Each row was made from one small tree. Brackets hold a mark, then the marks that hang from it, in the order of their numbers. Every link used is in the known rows. Write each row's tree.
(in the rows, 100 means zero)
Known rows:
{Q721 Q67 Q95}: [123 85 126 117 140 89 89 101 122 79 101 85 80 88 97 106 82 112 105 92 83 109 158 109 128]
{Q95 {Q321 Q669}}: [96 96 68 102 102 94 99 100 90 107 86 127 100 108 91 95 122 105 82 129 91 93 109 91 95]
{Q222 Q67 {Q321 Q669}}: [95 82 116 144 90 128 79 79 98 91 109 108 95 79 68 102 116 90 72 104 83 102 117 93 83]
{Q222 {Q95 {Q67 Q721} Q321} Q669}: [111 99 123 128 106 105 107 86 50 127 68 76 101 107 66 71 104 116 45 120 66 82 83 104 96]
{Q95 Q67 Q321}: [141 87 113 106 104 125 126 110 92 101 78 97 105 81 92 87 94 111 67 116 85 103 103 98 101]
{Q67 {Q669 Q95 Q321}}: [109 103 75 109 142 106 92 117 138 127 102 108 96 122 90 77 84 114 87 143 97 90 76 83 90]
{Q67 Q321 {Q669 Q95} Q721}: [101 80 54 111 154 88 88 93 92 141 99 100 84 134 46 71 80 115 127 153 73 77 86 98 72]
{Q321 {Q669 Q95}}: [77 97 68 114 109 100 75 115 132 130 87 112 96 119 84 101 107 90 84 128 88 90 92 89 89]
{Q222 Q67 Q95 Q321}: [100 85 144 147 83 101 87 74 77 94 109 73 96 63 58 85 105 81 44 85 81 98 100 114 112]
{Q721 Q67}: [113 100 115 124 125 121 107 85 102 91 106 96 95 82 116 90 89 110 109 93 90 106 124 109 114]
{Q721 Q95}: [110 87 113 93 116 67 81 117 115 89 97 88 86 106 81 115 89 101 99 99 93 103 131 100 115]
{Q669 {Q95 {Q67 Q721}} Q321}: [151 86 78 119 148 147 92 117 104 132 73 73 105 132 84 75 77 110 67 135 72 88 73 95 100]
{Q95 Q669}: [117 107 112 111 99 95 87 100 130 102 93 114 96 93 106 92 104 112 82 104 103 93 93 103 108]
{Q321 {Q669 {Q95 {Q67 Q721}}}}: [102 86 64 124 126 125 67 114 121 133 70 92 93 115 78 100 93 100 85 127 67 89 94 98 82]
{Q222 Q67 Q669}: [81 103 133 118 90 128 128 74 70 99 105 88 110 106 88 100 101 104 74 98 85 95 92 74 96]
{Q669 {Q95 {Q67 Q721}}}: [120 83 91 109 128 129 100 110 104 124 72 70 100 111 74 89 76 105 82 119 72 93 79 107 98]
{Q67 {Q669 Q95 Q321} Q721}: [112 95 60 102 157 111 89 98 110 126 93 95 94 139 78 70 82 123 104 148 81 80 69 95 91]
{Q669 {Q95 Q67} Q321}: [152 91 91 125 135 141 93 132 131 129 79 85 109 115 100 81 80 104 52 131 84 96 80 85 103]
{Q669 Q321}: [130 104 84 111 122 114 90 108 98 105 98 105 103 118 113 89 98 108 85 116 103 96 94 89 102]
{Q321 Q669}: [84 102 78 118 103 97 67 105 117 108 96 119 92 107 102 109 113 96 102 111 93 96 113 94 84]
{Q321 {Q669 {Q95 Q67}}}: [98 92 84 131 113 123 69 128 143 134 78 103 96 102 88 105 96 94 72 124 78 97 99 90 84]
{Q95 Q321}: [114 95 93 85 100 99 129 95 78 98 89 108 104 104 89 86 107 109 83 120 96 96 96 95 111]

Which tree is each row?
[122 82 125 115 131 84 65 130 150 90 94 89 78 81 87 108 74 113 99 107 85 108 142 100 93] => {Q721 {Q95 {Q67 Q669}}}
[92 86 69 79 139 93 117 85 93 121 85 98 93 127 54 68 89 126 97 147 78 82 70 103 97] => {Q67 {Q669 {Q95 Q321}} Q721}
[103 78 87 78 146 64 92 91 90 90 90 94 77 119 57 89 90 130 117 129 78 90 117 107 103] => {Q67 Q669 {Q721 {Q95 Q321}}}
[119 82 101 119 144 85 85 101 112 86 89 110 80 95 89 100 101 115 90 118 77 104 160 100 125] => {Q721 Q67 {Q95 {Q321 Q669}}}
[140 98 108 133 133 135 77 122 131 107 96 107 94 86 110 86 81 119 88 120 93 102 102 92 75] => {Q95 {Q67 {Q669 Q321}}}
[101 86 56 131 124 92 72 114 107 147 95 120 91 126 69 91 104 90 95 144 82 85 104 84 76] => {Q67 {Q321 {Q669 Q95}}}
[166 84 100 138 135 125 71 99 98 121 79 97 86 94 80 78 88 121 94 122 72 85 102 110 85] => {Q95 {Q67 Q321 Q721} Q669}
[130 116 106 136 109 89 57 106 118 116 92 102 96 95 106 77 102 103 49 107 96 84 84 107 122] => {Q222 {Q95 {Q669 Q321}}}
[107 85 69 116 148 87 82 79 76 120 107 111 79 120 63 79 89 119 144 135 79 82 99 103 64] => {Q67 Q321 Q669 Q721}
[131 89 102 142 131 112 82 115 120 120 101 111 85 82 84 86 80 113 110 127 83 97 115 95 62] => {Q95 {Q67 Q321 Q669}}
[122 90 86 122 108 125 90 114 107 109 74 118 98 87 95 96 109 108 68 126 81 99 113 92 87] => {Q95 Q67 {Q321 Q669}}
[96 75 104 137 102 127 76 65 71 91 100 91 92 94 57 97 115 99 87 108 70 95 110 103 83] => {Q222 {Q67 Q721} {Q321 Q669}}
[89 69 96 133 112 129 84 73 87 112 92 84 93 108 41 89 107 96 71 123 62 89 94 99 88] => {Q222 {Q67 Q721} {Q321 {Q669 Q95}}}
[89 96 104 159 88 74 45 98 113 116 98 110 83 75 69 89 125 85 58 111 90 93 110 114 85] => {Q222 Q95 {Q321 Q669}}
[111 90 82 132 113 100 69 95 72 123 66 91 92 92 71 86 106 101 57 117 62 87 99 119 99] => {Q222 {Q95 {Q67 Q721} {Q321 Q669}}}
[175 95 99 133 137 146 69 107 116 107 73 94 94 103 106 77 89 128 72 118 82 88 88 105 99] => {Q95 {Q67 Q721} {Q669 Q321}}
[133 86 110 85 117 63 92 112 122 88 82 107 87 99 79 93 101 120 64 119 96 94 122 98 132] => {Q721 {Q95 Q321 Q669}}
[96 90 159 140 80 128 127 71 78 93 112 92 104 90 64 86 113 105 55 106 88 96 100 80 82] => {Q222 Q67 Q321 Q669}
[157 86 108 107 121 127 103 94 96 102 63 99 97 92 83 72 97 132 63 121 75 88 88 110 109] => {Q95 {Q67 Q721} Q321 Q669}
[133 98 100 127 137 142 108 110 99 137 74 76 108 142 82 71 87 122 54 143 76 82 68 77 84] => {Q222 {Q669 {Q95 {Q67 Q721}} Q321}}
[95 80 128 127 110 116 108 85 124 100 114 93 95 78 52 80 93 102 67 121 84 99 90 92 90] => {Q222 {Q67 {Q669 Q95}} Q321}
[104 80 93 131 124 101 84 61 24 122 99 65 95 104 48 82 88 88 89 97 58 82 87 115 114] => {Q222 {Q67 Q321 Q721} Q95}
[118 95 112 155 124 88 60 111 108 130 98 96 83 71 73 80 83 99 84 114 77 93 106 110 79] => {Q222 {Q95 {Q67 Q321 Q669}}}
[95 95 135 127 90 105 120 100 116 127 98 97 101 114 57 73 112 107 48 137 97 89 89 82 76] => {Q222 Q321 {Q669 Q95}}
[110 74 115 121 131 102 102 72 41 106 98 73 92 138 42 94 89 114 97 117 59 84 117 80 93] => {Q222 {Q67 Q321 {Q721 Q95}} Q669}
